(in the rows, 128 means zero)
Known rows, with every way that one mark hangs from another
z814{z520{z22 z329 z576} z986}: [158  87  78 125 187 135 139  72 125  90 180 160 136 154 114 202 117 104
 106 141  82 138 154  70 171 117 179 179 114 118 131]
z986{z520{z18 z22 z329 z380 z576}}: [189 124 102  88 201 131 105  72 132 120 152 119 142 133 120 214 146  99
 150 158 126 169 170 161 145 113 141 156 137 150  70]
z975{z22 z520{z380}}: [196 127 140 182 165 117 115  92 146 127 115 127 131 144 154 143  96  95
  81 162  91 149 178 158 117 115 118 136 151 121  96]
z386{z380{z283}}: [158 151 114 137 137 128 133  83 110  95 129 101  89 141 139 145 150 149
  81 125 142 143 126 154 132 149 141 134 179 123 104]
z579{z165{z520{z380}} z814{z986}}: [169 129  64 174 140 149 110 129 192 119 113 144 139 100  82 155  76 180
  84 181  54 145 157 119 126 121 145 122  84 147 132]
z986{z520{z329 z576}}: [140 128  91  91 173 120 152  91 108 118 149 124 114 163  96 182 148 104
 161 143 135 130 161 125 120 145 152 152 137 111 128]
z329{z165{z520}}: [147 121 109 159 151 137 139 135 141 147 121 149 141 116 163 144 118 152
 141 149  91 127 133 128  90 105  94 110 104 131 133]
z975{z520}: [140 119 138 149 147 117 145 107 127 131 133 134 124 147 136 137 121 122
 122 153 109 133 154 135  94 121 124 136 139  91 139]
z520{z18 z283 z329 z380 z576}: [189 151 118  71 146 123 100  66 123 124 135 107  94 107 101 219 186 131
 110 126 136 161 162 162 166 111 132 145 162 153  71]
z986{z520{z380{z283}} z814}: [142 117  87 146 133 114 137 107 111  87 127 114  96 132 142 147 140 151
 127 143 162 172 143 154 121 143 170 110 177 111 116]
z579{z165 z520{z329}}: [150 139  63 117 166 130 118 130 174 119 147 126 137 170  86 155 105 163
 106 175  98 115 128 122 126 124 107 132 136 133 130]
z807{z740}: [121 126 139 127 131 112 112 120 133 136  90 135 140 137 110 133 151 112
 113 115 132 118 127 119 129  93 121 112 132 132 130]
z165{z520{z380 z576}}: [187 151 115 143 157 142 124  91 115 155 108 132 119 106 113 170 138 118
 120 143 105 138 186 141 125 125 134 146 117 128  95]
z576{z740}: [139 132 142 124 128 112 139 106 138 154 105 140 148 141 121 107 157 114
 118 123 122  99 105 127 116 122 142 126 120 112 132]
z329{z165{z520{z380{z283}}}}: [192 133  91 175 148 137 119 100 129 133 106 121 101 120 185 169 130 165
  93 144 109 167 145 150  99 108  89  96 132 131  98]
z329{z165{z520{z18 z283}}}: [155 130 135 126 146 117 131 109 156 133 129 143 121  79 160 188 155 183
 125 153  81 152 127 154 102  73  84 103 140 141 117]
z814{z986{z520{z576}}}: [120 104 113 118 172 138 165 101 104 107 136 129 110 125 109 183 131 113
 123 150  98 139 175 107 130 145 180 148 126  84 150]
z814{z520{z380 z576} z986}: [161 114 100 157 164 154 139 103 115 110 125 144 103 119 140 185 113 118
  91 155  83 148 186 108 166 142 182 151 134  98 125]
z814{z986{z520{z22}}}: [131  88 109 152 189 137 143 110 140  86 156 148 151 126 146 163  92 121
 110 154  94 165 151 108 124 121 165 142 114  97 136]
z329{z165{z520{z18 z380}}}: [193 129 124 146 159 145 113 135 151 157 101 133 138  97 172 170 132 159
 135 166  91 166 148 176  91  89  81 110 122 150  96]
z579{z165 z520{z18}}: [133 137 115 106 153 124 116 139 183 130 133 115 138 122  97 159 121 178
 110 191  76 124 123 149 128 100  96 116 148 144 128]
z520{z18 z22 z283 z329{z165} z576}: [147 113 112  72 160 122  98  66 138 118 173 127 134  93 138 225 176 134
 132 125 103 126 123 125 182  84 108 123 126 182  78]
z579{z165{z520{z18{z22} z986}} z814}: [162 105  91 107 135 146 109 128 218 109 118 149 175  79  82 207  93 192
 114 187  79 161 103 144 117  65 113 117  91 173 101]
z165{z520{z380{z283} z986}}: [219 133  97 140 147 135 122  81 119 105  98 122 104 120 136 199 114 171
  81 134 136 225 170 159  87 107 115 139 143 103  88]
z814{z986}: [133 101 122 135 140 141 140 128 123 109 131 133 123 126 120 146 118 132
  96 129 109 148 139 107 127 126 151 143 118 106 147]
z165{z520{z22{z18} z576{z740}}}: [188 122 158 114 156 101 147  63 130 159 104 138 144 121  98 172 196 117
 124 140  68 103 121 125 117  91 145 153  95 122 124]
z986{z520{z22}}: [125 116 115 145 178 124 131 110 145 106 152 144 156 127 153 145 101 117
 141 154 113 144 139 129 126 122 141 128 124 120 117]
z814{z986{z520{z329 z380}}}: [187 111  73 142 191 148 141 121 129  95 128 130 118 164 134 178 105 123
 104 156 128 194 177 140  99 144 162 153 137  88 125]
z807{z740{z576}}: [107 142 145 126 130 111 115 101 128 138  81 133 131 140 101 165 187 105
 126 124 142  94 142 103 155 109 132 130 118 121 142]
z579{z520{z22}}: [144 120 116 136 171 123 116 114 159 119 148 142 163 123 124 152 100 131
  93 164 104 137 143 122 138 103 119 143 126 126 103]
z520{z18 z283 z329 z986}: [176 119 117  52 139 115 119  94 138  90 139 124 117 116 104 223 150 169
 117 121 148 206 133 157 120  89 117 152 160 130  99]
z380{z283}: [137 127 118 124 116 112 130  91 113 107 133 105  93 141 131 150 150 146
  97 116 141 147 117 127 128 124 123 119 152 123 124]

Rows
[191 157 110 154 170 135  78  81 196 120 142 143 146  69 141 185 117 182
  92 168  55 157 139 163 155  76 100 107 130 173  73]	z579{z165{z520{z18 z22 z283 z380}}}
[198 122  89 185 166 138  99  81 141 123 127 133 131 109 197 176 115 155
  87 143  99 167 141 140 122  94  91 101 113 150  76]	z329{z165{z520{z22 z380{z283}}}}
[192  98 134 108 163 150 132 116 160 115 113 150 164  94 132 214 122 153
 111 156 117 197 126 159  88  58 109 147 119 126  93]	z165{z520{z18{z22} z986}}
[195 118  99 135 185 151  94 118 157 106 116 141 169 103 139 190  66 141
  75 165 122 201 178 150 137 104 123 152 126 117  63]	z579{z520{z22 z380 z986}}
[139 113  76 137 189 122 122  96 157  87 171 152 141 125 185 188 116 142
 132 147 113 147 127 124 137 110 117 105 133 133 103]	z986{z520{z22 z283 z329{z165}}}
[152 119 102 120 112 136 109 121 125  85 115 142 124  70 127 172 119 166
 110 117 161 189 153 150 158 124 170 127 157 125  88]	z520{z283 z380 z986{z814}}
[169 110 173 127 157  92 132  89 149 127 135 121 136 144 126 160 131 112
 108 165  78 146 146 157 101  83 104 143 159 132 120]	z975{z22 z520{z18}}
[205 115  55 145 183 132  89  88 152 104 143 117 131 154 172 199 113 152
  63 157 127 173 141 138 137 102  89 118 141 144  65]	z579{z520{z22 z329{z165} z380{z283}}}
[132 142  63 174 123 134 100 142 200 111 122 147 130 116 123 131  68 172
 119 190  71 115 131 126 169 140 145 100 122 161 124]	z579{z165 z814{z520{z380}}}
[163 104 173 104 161 118 147  58 143 161 114 137 153 127 121 183 193  84
 102 158  97  93 119 145 118  79 144 137 130 105 105]	z975{z520{z18{z22} z576{z740}}}
[ 95  98 105 114 157 119 139  96 116 105 167 146 154 105 107 154 139 106
 176 141 126 110 146 107 164 131 193 137 126 137 120]	z986{z520{z22 z576} z814}
[174 152 104 154 156 144 117  85 129 144 112 141 105  69 163 196 144 149
 106 144  87 132 177 141 147 115 114 105 125 137  83]	z329{z165{z520{z283 z380 z576}}}
[203 104  46 139 160 141 119 104 127  80 121 130  98 160 197 215 100 171
 100 144 136 210 143 139 120 121 112 118 155 114  97]	z814{z520{z329{z165} z380{z283} z986}}
[218 150 143 102 145 100 133  30 118 164  91 110 106 122  99 191 213 135
  92 137 107 147 146 163 106  91 130 137 146 121  90]	z165{z520{z18 z380{z283} z576{z740}}}
[167 102 155 104 164 110 117  63 151  90 151 143 142  85 141 221 121 156
 100 150 100 202 158 156 121  68 116 144 151 106  91]	z975{z520{z18 z22 z283 z986}}
[190 145 116 160 175 130 109  45 152 160 112 165 155  69 166 181 157 124
  90 138  70 104 150 129 157  91 130 107  99 140  65]	z329{z165{z520{z22 z283 z380 z576{z740}}}}
[209 136 102 171 162 126 103  62 136 116 132 129 125 120 152 171 121 145
  78 136 113 182 152 142 121  97 114 130 128 137  77]	z165{z520{z22 z380{z283}}}
[241 127  95 102 170 137 114  41 128 123 130 108 105 135 114 249 187 128
  79 143 135 179 142 162 123  77 115 148 146 152  58]	z165{z520{z18{z22} z329 z380{z283} z576}}
[115  92  61 126 151 116 126  80 134  86 193 174 135 106 151 195 144 138
 150 132 103 101 120  80 203 108 170 124 138 160 111]	z986{z814{z520{z22 z283 z329{z165} z576}}}
[117 133  99  95 125 110 106 143 213 125 131 119 147 108  56 161 109 194
 114 206  72 117 117 141 135 100 108 114 130 169 130]	z579{z165 z520{z18} z814}
[142 107 121  91 153 145 111  84 113 111 140 136 155  93 110 193 116 111
 130 117 123 148 154 110 171 115 148 155  99 140  86]	z520{z22 z576 z986}
[183 120  90 124 197 129  95  95 167  98 151 135 139 107 195 214 129 149
 127 164 113 185 143 172 137  94 105 106 149 153  66]	z986{z520{z18 z22 z283 z329{z165} z380}}
[127 127  80 103 172 122 145  87 122 108 152 131 101 125 148 208 155 134
 146 144 116 123 152 123 142 134 132 110 146 120 118]	z986{z520{z283 z329{z165} z576}}
[187 105  86 143 142 104 116 106 148  65 150 150 108 125 150 190 147 165
 118 148 117 171 122 138 170 108 174 142 169 140 107]	z986{z814{z520{z22{z18} z283 z329 z380}}}
[224 103 121  60 177 132 146  57 146 145 108 152 172 133  79 236 183 113
 116 139 123 155 118 143  94  60 137 173 106 121  86]	z165{z520{z18{z22} z329 z576{z740} z986}}
[146  94  54 127 181 144 112 107 121 110 157 143 158 121 151 179 130 106
 177 148 135 126 154 124 164 135 166 123 117 159  86]	z986{z520{z22 z329{z165} z380 z576} z814}
